Each row was made from one small tree. The marks that hang from a mark follow it in brackets, in alphabetical order. Every link used is in the known rows. Write each row's tree.
Known rows:
kegede[kupab nivo[mogub]]: [-0.15 -0.15  0.43  0.17 -0.16 -0.05 -0.09  0.02  0.55  0.11  0.17 -0.22
 -0.02 -0.10 -0.09  0.01 -0.03 -0.10 -0.02 -0.09  0.09]
rugot[rike zosol]: [ 0.08 -0.10  0.11  0.17  0.11 -0.14 -0.01  0.04  0.05  0.13 -0.12  0.14
  0.11 -0.10  0.11  0.10  0.09 -0.10  0.03  0.15 -0.05]
mogub[nivo[kegede]]: [ 0.06  0.30  0.21 -0.07  0.05 -0.02  0.08 -0.02 -0.28  0.06  0.02 -0.06
 -0.02 -0.06  0.01  0.02 -0.17 -0.14  0.01  0.10  0.05]
rugot[zosol]: [ 0.03 -0.16  0.00  0.07  0.10 -0.12  0.08  0.08 -0.13  0.12 -0.02  0.28
  0.09 -0.12  0.03  0.01  0.05  0.03  0.01  0.01  0.00]
kupab[kegede[nivo[mogub] rugot]]: [-0.10 -0.16  0.43  0.09 -0.02 -0.14  0.37  0.14  0.19  0.14  0.05 -0.27
  0.11  0.05 -0.29 -0.12 -0.03 -0.11  0.03 -0.18  0.21]
nivo[mogub]: [-0.03  0.11  0.23  0.00 -0.12  0.03  0.15 -0.08  0.23  0.02  0.03  0.03
 -0.04 -0.04 -0.04 -0.10 -0.01  0.07  0.00 -0.02  0.01]
rike[tamuz]: [-0.02  0.05  0.09  0.04  0.18 -0.02 -0.02 -0.06  0.01  0.06  0.02  0.11
  0.05  0.06 -0.20  0.14 -0.01 -0.07 -0.04 -0.01 -0.02]
kegede[kupab nivo[mogub] rugot[rike]]: [ 0.01 -0.25  0.58  0.30 -0.22 -0.16  0.17  0.06  0.66  0.21  0.07 -0.71
  0.08  0.01 -0.12  0.04  0.02 -0.32 -0.01  0.03  0.05]
kegede[nivo rugot]: [ 0.05 -0.27  0.09  0.11 -0.08 -0.12  0.26  0.13  0.20  0.15  0.00 -0.54
  0.09  0.15 -0.23  0.00 -0.01 -0.12 -0.03 -0.13  0.11]
kupab[kegede[nivo rugot[zosol]]]: [-0.04 -0.42  0.19  0.15  0.20 -0.30  0.29  0.31 -0.17  0.24 -0.01 -0.03
  0.24 -0.02 -0.22 -0.02  0.02 -0.10  0.03 -0.15  0.21]
rike[muto tamuz]: [ 0.08  0.05 -0.08  0.05  0.20 -0.03 -0.15  0.03 -0.29  0.00  0.04  0.10
  0.03  0.18 -0.22  0.19  0.00 -0.31 -0.04  0.00 -0.08]
rugot[rike]: [ 0.05  0.04  0.12  0.11  0.01 -0.02 -0.07 -0.04  0.16  0.01 -0.10 -0.15
  0.03  0.04  0.09  0.10  0.05 -0.12  0.02  0.13 -0.05]
zosol[rugot[kegede rike[muto tamuz]]]: [ 0.23  0.05  0.13  0.36  0.49 -0.13  0.04 -0.04 -0.17  0.02 -0.02 -0.12
  0.01  0.28 -0.16  0.50 -0.04 -0.44 -0.03  0.09 -0.24]
zosol[rugot[rike[muto tamuz]]]: [ 0.20  0.08 -0.07  0.30  0.24 -0.15 -0.08 -0.03 -0.12 -0.06  0.00  0.01
  0.06  0.33 -0.16  0.31  0.01 -0.68  0.01  0.10 -0.16]
tamuz[rike[muto]]: [-0.08  0.16 -0.08 -0.03 -0.18  0.04 -0.22  0.15 -0.47 -0.05  0.01  0.10
  0.05  0.33  0.07  0.01  0.04 -0.24  0.02 -0.02 -0.02]
zosol[rugot]: [ 0.08 -0.01 -0.11  0.15  0.01 -0.11  0.15 -0.02  0.02 -0.08  0.06  0.07
  0.01  0.12 -0.02  0.02 -0.02 -0.26  0.03 -0.03 -0.02]
kegede[kupab rugot]: [ 0.05 -0.28  0.17  0.11 -0.13 -0.15  0.18  0.13  0.02  0.11  0.14 -0.36
  0.08 -0.06 -0.05  0.00 -0.01 -0.20 -0.01  0.05  0.00]
kegede[nivo]: [-0.06 -0.12  0.06  0.09 -0.01 -0.03 -0.10  0.05  0.24  0.07 -0.01 -0.22
  0.02  0.07 -0.12  0.05 -0.01 -0.03 -0.02 -0.12  0.09]
kegede[kupab rugot[rike zosol]]: [ 0.13 -0.39  0.27  0.28 -0.02 -0.30  0.18  0.17  0.05  0.24  0.02 -0.22
  0.19 -0.14  0.07  0.11  0.08 -0.31  0.02  0.18 -0.06]
kegede[nivo rugot[rike]]: [ 0.11 -0.22  0.22  0.21 -0.06 -0.14  0.19  0.09  0.34  0.16 -0.10 -0.69
  0.12  0.19 -0.14  0.09  0.04 -0.24  0.00  0.00  0.06]
zosol[rugot[kegede]]: [ 0.10 -0.04  0.08  0.21  0.28 -0.08  0.26 -0.03 -0.06  0.00  0.05 -0.05
 -0.04  0.08 -0.03  0.21 -0.08 -0.02 -0.01 -0.03 -0.11]
mogub[nivo]: [ 0.16  0.16 -0.09 -0.10 -0.11 -0.05  0.06 -0.02 -0.03  0.04  0.02  0.04
 -0.04 -0.05  0.03 -0.01 -0.07 -0.06 -0.02  0.15 -0.02]
rugot[kegede[kupab] rike zosol]: [ 0.04 -0.29  0.45  0.32  0.33 -0.17 -0.05  0.08  0.02  0.24  0.00 -0.01
  0.08 -0.25  0.17  0.34  0.02  0.00 -0.01  0.18 -0.16]
kegede[kupab nivo[mogub] rugot]: [-0.03 -0.29  0.45  0.19 -0.25 -0.15  0.26  0.09  0.49  0.19  0.17 -0.54
  0.05 -0.02 -0.20 -0.05 -0.03 -0.19 -0.03 -0.10  0.10]

Write each row's tree:
[ 0.18 -0.09  0.25  0.26  0.57 -0.14 -0.04  0.07 -0.33  0.21 -0.09  0.11
  0.09  0.06 -0.12  0.49  0.04 -0.16 -0.04  0.14 -0.22]	rugot[kegede rike[muto tamuz] zosol]
[-0.08 -0.01  0.70  0.13 -0.10 -0.09  0.35  0.04  0.01  0.14  0.18 -0.44
  0.04 -0.12 -0.10 -0.07 -0.10 -0.25  0.02 -0.03  0.07]	nivo[kegede[kupab rugot] mogub]
[-0.20  0.12  0.67  0.11 -0.01  0.01  0.01 -0.04  0.07  0.07  0.18 -0.12
 -0.03 -0.19  0.01 -0.01 -0.11 -0.15  0.04 -0.03  0.06]	nivo[kegede[kupab] mogub]
[ 0.20  0.04 -0.16  0.26  0.07 -0.13 -0.04  0.03 -0.12 -0.12 -0.02 -0.11
  0.01  0.28  0.04  0.16  0.02 -0.62  0.05  0.10 -0.13]	zosol[rugot[rike[muto]]]
[ 0.09 -0.14  0.34  0.40  0.25 -0.16  0.04 -0.02  0.17  0.04  0.09 -0.24
 -0.01 -0.01  0.12  0.35 -0.06 -0.29  0.00  0.14 -0.18]	zosol[rugot[kegede[kupab] rike]]
[ 0.16  0.08  0.51  0.14 -0.07 -0.18  0.19  0.07 -0.09  0.17  0.06 -0.57
  0.08 -0.08  0.06  0.11 -0.13 -0.51  0.02  0.26 -0.01]	mogub[nivo[kegede[kupab rugot[rike]]]]
[-0.02 -0.22  0.32  0.19  0.12 -0.19  0.14  0.19  0.12  0.13 -0.09 -0.44
  0.18  0.13 -0.16  0.06  0.02 -0.29  0.05 -0.04  0.15]	kupab[kegede[nivo rugot[rike]]]
[ 0.11  0.08  0.10  0.30  0.21 -0.15  0.05 -0.12  0.18  0.00 -0.02  0.02
  0.08  0.22 -0.15  0.25  0.01 -0.45  0.00  0.09 -0.09]	zosol[rugot[rike[tamuz]]]
[ 0.01 -0.02  0.57  0.12  0.05 -0.16  0.57  0.07 -0.20  0.24  0.02 -0.10
  0.12 -0.10 -0.14 -0.10 -0.04 -0.08  0.04 -0.06  0.09]	nivo[kegede[rugot[zosol]] mogub]
[ 0.10 -0.10  0.41  0.28  0.55 -0.14  0.08 -0.03 -0.05  0.27 -0.11  0.14
  0.12 -0.07 -0.09  0.43  0.03  0.06 -0.05  0.14 -0.16]	rugot[kegede rike[tamuz] zosol]
[-0.01 -0.43  0.44  0.26 -0.14 -0.27  0.31  0.18  0.36  0.32  0.15 -0.27
  0.14 -0.15 -0.18 -0.04  0.02 -0.17 -0.02 -0.08  0.09]	kegede[kupab nivo[mogub] rugot[zosol]]
[ 0.05 -0.22  0.16  0.19  0.14 -0.20  0.04  0.28 -0.17  0.07 -0.07 -0.47
  0.16  0.24 -0.18  0.12  0.02 -0.51  0.05 -0.04  0.09]	kupab[kegede[nivo rugot[rike[muto]]]]
[-0.01 -0.29  0.28  0.38  0.24 -0.17  0.00  0.06  0.25  0.10  0.18 -0.31
 -0.02  0.03 -0.08  0.31 -0.11 -0.19 -0.03 -0.11 -0.04]	zosol[rugot[kegede[kupab nivo]]]
[ 0.03 -0.15  0.33  0.10 -0.20 -0.09  0.40  0.04  0.41  0.17  0.03 -0.51
  0.04  0.11 -0.27 -0.10 -0.01 -0.04 -0.03 -0.15  0.12]	kegede[nivo[mogub] rugot]
[ 0.28 -0.24 -0.02  0.18  0.05 -0.24  0.22  0.21 -0.31  0.15 -0.10 -0.20
  0.16  0.12 -0.01  0.11  0.11 -0.42  0.02  0.14 -0.10]	kegede[rugot[rike[muto] zosol]]
[ 0.12 -0.34  0.37  0.33  0.16 -0.32  0.17  0.11  0.07  0.31  0.04 -0.13
  0.24 -0.07 -0.13  0.25  0.08 -0.38 -0.02  0.18 -0.07]	kegede[kupab rugot[rike[tamuz] zosol]]
[-0.01  0.17  0.35  0.01  0.00 -0.07 -0.09  0.03 -0.21  0.09  0.16 -0.08
 -0.02 -0.20  0.08  0.08 -0.19 -0.27  0.01  0.14  0.02]	mogub[nivo[kegede[kupab]]]
[-0.12 -0.18  0.62  0.23  0.10 -0.03  0.00  0.00  0.47  0.19  0.15 -0.33
 -0.06 -0.14 -0.09  0.20 -0.09  0.11 -0.06 -0.09 -0.01]	rugot[kegede[kupab nivo[mogub]]]
[ 0.22  0.21  0.37  0.06 -0.02 -0.13  0.35  0.03 -0.18  0.15 -0.07 -0.52
  0.07  0.05  0.00  0.05 -0.11 -0.36  0.03  0.22  0.01]	mogub[nivo[kegede[rugot[rike]]]]
[ 0.06  0.05  0.42  0.22  0.46 -0.02  0.00 -0.11  0.08  0.15 -0.09 -0.15
  0.02  0.06 -0.12  0.41 -0.02  0.04 -0.05  0.12 -0.15]	rugot[kegede rike[tamuz]]
[ 0.04 -0.36  0.34  0.29 -0.11 -0.20  0.02  0.13  0.43  0.19  0.03 -0.72
  0.13  0.05 -0.07  0.15  0.02 -0.38 -0.01  0.04  0.04]	kegede[kupab nivo rugot[rike]]
[ 0.10 -0.12  0.27  0.39  0.31 -0.13  0.09 -0.02  0.32  0.08 -0.05 -0.40
  0.01  0.18 -0.07  0.35 -0.05 -0.18 -0.01 -0.02 -0.07]	zosol[rugot[kegede[nivo] rike]]
[ 0.09 -0.43  0.15  0.17 -0.03 -0.27  0.26  0.21 -0.09  0.22  0.12 -0.09
  0.17 -0.18 -0.02  0.01  0.04 -0.21  0.00  0.05  0.00]	kegede[kupab rugot[zosol]]
[-0.22 -0.02  0.41  0.06  0.07 -0.05  0.02  0.06  0.25  0.06  0.04  0.04
  0.04 -0.02 -0.18 -0.07 -0.04 -0.02  0.04 -0.17  0.20]	kupab[kegede[nivo[mogub]]]
